Every row comes from one small tree of marks. Brackets hold a mark, then the marks that hang from it, in alphabetical order. Every link used is in the known rows. Which tree was each row made from?
Known rows:
{P Z}: [ 57.3  38.9 -15.8  22.5  20.4 -46.0  -3.5  57.5  13.9   2.5  -4.7   7.8
  -3.2  15.4  11.0  14.7 -10.6 -13.4  -7.6  10.2]
{P {Z {F S U} T}}: [ 36.3  26.9 -35.1  48.8  29.7 -35.3 -18.1  33.8  32.0   0.2  -7.7  34.7
  13.7  55.9  39.7 -14.5 -42.2  36.2   2.0  22.1]
{V K}: [ 60.7  19.9  -1.8  23.9  11.0 -21.0   7.6  61.3   4.3   2.6  -0.9  21.7
  -3.0  15.4  -1.7   1.1  -2.8 -22.4   8.9  16.4]
{U {F S Y} {P Z} T}: [ 68.9  19.9 -43.2  33.5  11.8 -60.0  20.5  72.5  41.3  21.5 -10.5  13.1
 -40.5  39.4  59.4   9.7 -38.5  11.8   6.5  27.8]
{P {Z {F S} T}}: [ 52.8  28.7 -25.1  32.7  31.0 -43.4  -8.4  37.0  28.1  -0.2  -8.5  26.3
  12.9  47.1  30.5  -2.9 -26.9  25.2  -5.3  23.9]
{F S {U P T} {V K} Y}: [ 55.5  18.9 -34.5  67.0  33.3 -22.1  11.1  56.5  47.3  21.0   3.2  46.3
 -13.7  57.4  55.9  -7.0 -51.5   2.6  42.8  42.9]
{F {S C} {U P} {V K} Y}: [ 52.8  22.4 -35.5  64.2  21.4 -24.8  -3.1  57.7  39.8  15.6  17.7  60.6
   0.8  62.7  44.0 -15.3 -47.7  17.0  46.3  30.5]
{F {S C} U V Y}: [ 37.9  51.6 -35.2  37.1  40.0 -26.2 -25.9  34.8  31.5  10.1  21.9  47.1
   3.8  59.9  33.8  -6.1 -50.4  14.8  46.1   8.2]
{F Y}: [ 48.4  49.7  -4.4   4.4  28.7 -43.0  -8.6  44.2   9.5   1.7  10.3   5.4
   1.9  21.1   9.4  23.2 -20.9 -23.4  10.2  -2.0]
{U {F S} P T}: [ 50.3   2.9 -36.3  19.8   5.7 -38.4  29.6  71.7  30.4  13.3 -13.6  29.8
 -51.4  39.6  41.7   8.0 -18.4   5.3   4.8  23.3]
{Y {F {V K}}}: [ 58.8  23.4   2.5  30.7  -0.5 -18.1   5.3  62.5   1.9   8.3  -5.4  36.2
  14.6  41.2  14.8  -9.0 -13.2 -19.6  21.2  26.7]
{Q {F {U T} V}}: [ 48.1  16.2 -25.1  33.8  10.0  -7.6   0.3  49.4  13.1  22.0   0.1  26.2
  -8.8  51.9  28.5  -1.9 -27.6   2.3  10.8  11.4]
{M {F U V Y}}: [ 40.9  38.8 -27.1  32.6  12.1 -28.8 -14.7  38.4  14.5  22.8  16.7  25.3
  15.4  56.1  38.6  10.8 -32.2   2.7  19.3   9.8]
{Z {F U V Y} T}: [ 28.3  29.2 -23.1  37.9  31.5 -37.3 -30.3  16.5  17.6   0.2  11.6  33.9
  35.9  73.7  45.2  -7.8 -53.4  15.8  24.0  14.8]
{Y {F S {U T} V}}: [ 34.3  30.3 -26.5  34.1  21.7  -8.2  -4.2  44.9  24.9  12.1  -9.2  46.1
  -6.8  58.9  40.4 -13.4 -39.3   4.7  29.3  26.1]
{Y {F S V}}: [ 43.4  43.6  -5.9  23.9  20.9 -20.7   5.9  54.5  17.9   5.4  -6.5  42.2
   3.8  52.2  18.9   1.0 -21.9  -4.2  24.9  20.5]
{Q F}: [ 53.9  26.6  -3.9  10.5   2.6 -19.5   8.9  60.0   1.8  11.9  -0.3  13.6
  -6.1  29.9  -2.2  13.7  -4.1  -5.1  -8.4  -3.3]
{Y {F S {V K}}}: [ 58.2  31.9  -2.3  38.6  13.6 -12.8  13.5  62.7  17.7  10.4  -8.0  47.4
   7.0  49.2  17.4 -13.0 -19.7  -5.3  31.1  32.1]
{P {Z F}}: [ 46.5  35.2 -17.6  29.6  22.5 -41.5  -6.3  55.1  18.0  -4.1  -3.4  17.3
   8.8  30.7  21.2   2.8 -17.0   3.5 -19.1  10.4]
{Q {F S U Y} H}: [ 51.9  43.2 -18.8  35.8  15.4 -18.5   5.8  43.3  21.5  27.6  22.7  21.6
  10.3  64.3  19.5   9.7 -36.6  19.1  21.1  -4.6]
{M {F S U {V K}}}: [ 49.7  22.8 -29.4  56.7  11.3  -6.0   6.3  53.4  25.6  26.3   4.4  50.2
   3.2  59.4  31.9 -11.2 -23.3  17.3  27.3  30.9]
{U {P {Z T}}}: [ 60.7   9.0 -22.8  29.6   4.9 -57.8   5.1  55.2  18.8   3.4  -9.7  17.1
  -1.3  30.9  28.8  19.4 -13.0  -2.6 -10.8  27.6]

Which tree is each row?
[ 30.4   3.6 -33.0  28.5  10.7 -25.3   2.6  53.4  22.5   4.2  -5.4  28.6
 -25.3  32.0  36.0   8.3 -23.3  -9.1  -1.2  17.1] : {F {U P T}}
[ 45.3  21.8 -18.0  19.7  -4.0 -58.7  15.6  71.9  14.3   6.8   1.7  15.2
 -21.8  39.3  32.6  17.7 -24.7  -6.1   7.3   5.3] : {U {F Y} P}
[ 63.7   7.5 -45.2  34.9   4.7 -50.3  28.1  78.1  38.1  17.8 -18.8  21.9
 -48.5  37.1  51.4   5.5 -23.3  12.8  -1.9  31.4] : {U {F S} {P Z} T}
[ 24.5  25.1 -21.1  25.5  24.3 -35.9 -31.4  17.6  13.9  -4.9   8.6  24.8
  28.0  57.7  37.0  -7.4 -47.4  18.1   9.7   5.7] : {Z {F U Y} T}
[ 54.0   9.0 -33.1  39.0   4.6   3.1 -11.2  49.3  21.4  17.9  -2.1  59.9
  -3.3  56.7  39.0 -36.3 -34.9  14.8  37.0  33.9] : {Y {F {S C} {U T} {V K}}}
[ 60.4  -2.3 -49.1  23.4   3.1 -37.2  17.5  67.3  30.9  18.8  -2.0  47.7
 -42.6  56.7  50.5  -1.8 -22.2  13.1  19.8  28.3] : {U {F {S C} V} P T}
[ 41.7  33.9 -33.3  37.5  29.7 -38.9 -22.0  41.8  28.2   5.0   1.2  12.3
   5.8  38.2  47.6  -6.7 -45.8  10.8  -7.0  12.2] : {P {Z {F {U T} Y}}}
[ 40.0  47.1 -31.4  40.8  26.1 -23.8  -7.6  38.5  29.9  25.3  14.8  35.7
   7.8  64.8  41.7   6.8 -39.2  16.6  29.2  15.5] : {M {F S U V Y}}
[ 50.1   4.7 -24.0  36.7   6.8 -54.8   2.8  53.1  23.0  -1.8  -8.9  26.6
   9.6  44.3  37.5   8.5 -18.1  12.4 -21.7  27.3] : {U {P {Z F T}}}
[ 75.3  15.9 -23.7  24.9   9.7 -36.8   6.9  59.5  12.5  22.8   1.3  13.6
 -17.8  40.9  40.8  -6.2 -31.3 -15.4  34.0  24.9] : {U {F {V K} Y} T}
[ 46.6   3.7 -26.0  59.4   4.3  -6.0  16.3  65.6  32.3  16.1 -13.7  58.5
 -10.3  60.8  49.3 -21.6 -36.5   7.4  29.4  46.5] : {Y {F S {U P T} {V K}}}
[ 39.4   6.7 -29.7  35.7  -9.5 -28.5  -1.6  62.1  19.4   9.0 -16.6  27.6
 -11.4  38.0  47.4  -5.6 -29.7   2.1  -7.1  26.6] : {Y {F {U {P Z} T}}}
[ 25.5  21.1 -24.7  52.8  16.1 -31.5   4.2  58.4  22.9   1.7   2.2  42.9
  -4.3  53.5  33.1   9.1 -28.4  -8.2  16.8  19.6] : {F {U P} V}
[ 31.4  61.1 -24.1  47.8  50.2 -29.1 -10.9  39.3  35.6   8.7  12.8  37.5
   3.3  59.0  33.7   3.1 -53.5   3.5  46.0  11.8] : {F S U V Y}
[ 46.0  20.8 -23.2  47.0   3.4  -1.8 -10.7  54.4  18.3  11.6   1.7  64.5
   8.4  60.5  27.9 -34.7 -34.1  18.2  39.8  26.7] : {Y {F {S C} U {V K}}}
[ 74.3 -13.0 -45.4  38.3  -4.6 -29.0  23.6  76.2  29.9  22.4  -3.6  52.8
 -39.7  53.3  48.9 -15.5 -20.3  13.1  27.0  40.2] : {U {F {S C} {V K}} P T}
[ 48.6   8.7 -18.1  39.8  -0.5  -4.4  -4.7  53.4   9.4  13.8  -8.3  39.9
   3.0  47.5  35.8 -24.2 -30.4  -9.6  27.0  32.2] : {Y {F {U T} {V K}}}
[ 70.3  35.0 -17.1  62.7  14.8 -12.1  14.0  51.4  25.5  36.6  24.0  35.0
  22.1  77.7  27.0  -5.7 -40.6  16.9  42.7  15.6] : {Q {F S U {V K} Y} H}
